What can hang from each mark
dunu: ganede gero lisen
gero: dunu
zote: bamokom
doso: bamokom
lisen: dunu
ganede: bamokom
turat: bamokom
gigut: bamokom
bamokom: ganede gigut lisen zote

In the rows, zero is written as 128.
Known rows, with every way that one mark hangs from another
bamokom(lisen(dunu)): [110 130 192 130 125 162 147 158 141 158  98 152 133 170 153  80 111 170
 122 151]
gigut(bamokom(ganede lisen zote)): [143  74 120 142 115 138 147 155 104 117 108 133 115 166 109  90 131 129
 124 178]
turat(bamokom(zote)): [111 119 192 129 131 150 119 204 133 154 144 172 151 167 189 127 174 137
  95 151]
bamokom(ganede lisen): [115 115 135 116 104 188 148 159 140 154  99 126 131 153 146  68 110 154
 132 157]
turat(bamokom(ganede gigut lisen(dunu) zote)): [157 114 142 159 125 127 155 181  94 161 123 112 135 102  96  90 183 144
 143 179]
dunu(ganede(bamokom(gigut)) gero lisen): [121 172 135  46 115 177 183 156 106 141 173 208 186 105 239 133 111 141
 118 141]
zote(bamokom(ganede gigut lisen(dunu))): [134 114 136 132 122 174 146 175  83 180  95 124 123 125 119  81 136 132
 135 179]
gero(dunu(ganede lisen)): [ 81 147 205  85 149 176 149 163 143 128  93 195 180 142 246  94  87 148
 100 117]
turat(bamokom(ganede lisen zote)): [148 107 138 142 119 153 131 179 108 153 128 118 135 132 108  91 157 139
 134 173]
lisen(dunu(ganede(bamokom(gigut zote)) gero)): [134 153 139  92 136 141 148 172  93 141 161 176 146 117 177 168 149 125
 103 150]
lisen(dunu(ganede(bamokom))): [104 167 192  77 153 166 164 161 140 160 156 176 176 139 207 131 111 109
  90 150]
ganede(bamokom(gigut lisen(dunu(gero)) zote)): [158 144 130 124 125 131 141 167  76 138 140 164 116 133 102 124 148 145
 146 160]
doso(bamokom(zote)): [111  98 182 128 143 145 103 208 115 163 136 151 134 181 183 125 138 151
 100 137]
dunu(gero lisen): [ 83 150 175  91 110 192 149 161 135 144 114 195 157 154 216 104 102 185
 107 132]
gigut(bamokom(zote)): [107  88 175 128 129 139 136 180 129 121 124 186 130 198 189 124 146 127
  86 156]
ganede(bamokom(gigut lisen zote)): [160 125 133 109 117 132 140 192  93 147 159 176 134 159 139 108 153 122
 149 155]
gero(dunu(ganede)): [ 74 129 196  93 147 185 129 169 164 122  87 177 155 162 243 109 105 135
  85 116]
dunu(ganede(bamokom(zote))): [127 139 159  79 138 153 131 186 118 147 171 182 166 161 203 150 130 102
  95 146]
bamokom(ganede gigut lisen(dunu(gero)) zote): [143 112 106 148 106 147 142 163  87 143  94 115  99 117  88 103 147 174
 141 163]
gero(dunu(ganede(bamokom(gigut zote)) lisen)): [127 154 167  86 158 129 151 188  88 128 141 205 178 114 207 122 132 103
 124 127]

Rows
[152  90 163 131 140 114 153 140 103 116 121 157 139 167 144 119 114 140
 108 170] : gigut(bamokom(lisen(dunu(ganede)) zote))
[129 112 149 107 126 159 169 106 123 103 112 160 135 148 165 117  88 167
 105 168] : gigut(bamokom(lisen(dunu(ganede gero))))
[143 124 132  99 118 179 133 153  79 150 116 159 130 130 168 128 114 158
 123 164] : zote(bamokom(gigut lisen(dunu(ganede gero))))
[141  79 154 137 119 129 136 160 111 113 119 171 120 198 142 101 128 143
 119 166] : gigut(bamokom(lisen zote))
[157 102 172 130 154 121 120 169  90 157 135 122 142 150 138 121 107 163
 121 153] : doso(bamokom(lisen(dunu(ganede)) zote))
[158  81 111 139 119 136 129 194  81 162 129 101 119 130 117  90 143 156
 148 159] : doso(bamokom(ganede gigut lisen zote))
[140  91 175 155 138 112 145 152 104 122 105 159 118 182 114 101 132 144
 117 171] : gigut(bamokom(lisen(dunu) zote))
[ 97 151 163  66 112 194 157 149 135 138 129 194 176 140 245 123  86 179
  97 133] : dunu(ganede gero lisen)
[144 110 164 149 118 125 138 184 103 154 109 154 122 161 132  99 153 163
 136 154] : bamokom(gigut lisen(dunu) zote)
[155 117 127 119 111 140 136 155  94 129 118 149 123 135 150 135 131 178
 126 151] : bamokom(gigut lisen(dunu(ganede gero)) zote)
[123 137 153 102 119 179 145 129 131 133 107 149 136 143 169 117  86 185
 114 149] : bamokom(lisen(dunu(ganede gero)))
[125 109 120 114  94 178 164 168 132 156 107 132 131 136 158  68 131 155
 143 158] : bamokom(ganede gigut lisen)
[133 126 164 105 117 155 169 155 131 153 120 157 154 138 193  98 116 164
 127 151] : bamokom(gigut lisen(dunu(ganede)))
[118 159 183  86 169 137 134 178  97 127 134 198 179 132 194 122 111 102
 112 126] : gero(dunu(ganede(bamokom(zote)) lisen))
[108  87 141 133 126 147 147 173 122 129 112 148 126 166 157 111 147 116
  91 169] : gigut(bamokom(ganede zote))
[113 104 129 127 107 159 139 205 122 160 114 141 128 145 174 110 170 135
 110 150] : bamokom(ganede gigut zote)
[140 146 149  66 125 173 157 151 128 144 163 173 167 152 187 109  93 123
 127 153] : dunu(ganede(bamokom(lisen)))
[133 120 110 126 111 186 138 159  71 163  91 123 106 113 108 100 129 154
 136 178] : zote(bamokom(ganede gigut lisen(dunu(gero))))
[132 117 169 129 126 164 135 182  89 175 106 163 127 157 150  94 137 144
 132 168] : zote(bamokom(gigut lisen(dunu)))
[136 101 115 113 104 188 138 183  88 172 107 136 122 140 145  83 135 130
 140 174] : zote(bamokom(ganede gigut lisen))
[145 121 194 158 140 128 127 178 109 154 127 146 140 151 115 102 157 153
 126 166] : turat(bamokom(lisen(dunu) zote))
[123 129 112 129 102 177 163 145 116 147  88 119 113 108 121  83 127 178
 138 162] : bamokom(ganede gigut lisen(dunu(gero)))
[132 131 138 100 107 171 162 137 122 135 114 155 138 127 182 115 111 184
 124 148] : bamokom(gigut lisen(dunu(ganede gero)))
[134 128 148  99 130 188 119 141  87 149 109 152 129 145 155 129  91 159
 112 163] : zote(bamokom(lisen(dunu(ganede gero))))
[141  94 116 155 123 136 147 130  87 112  91 121  96 140  72 106 124 154
 119 181] : gigut(bamokom(ganede lisen(dunu(gero)) zote))
[134 121 175 105 140 174 126 159  96 167 115 154 147 158 166 113  97 137
 112 167] : zote(bamokom(lisen(dunu(ganede))))
[135 116 182 149 131 132 122 175 114 152 102 149 123 177 118  98 131 162
 124 154] : bamokom(lisen(dunu) zote)
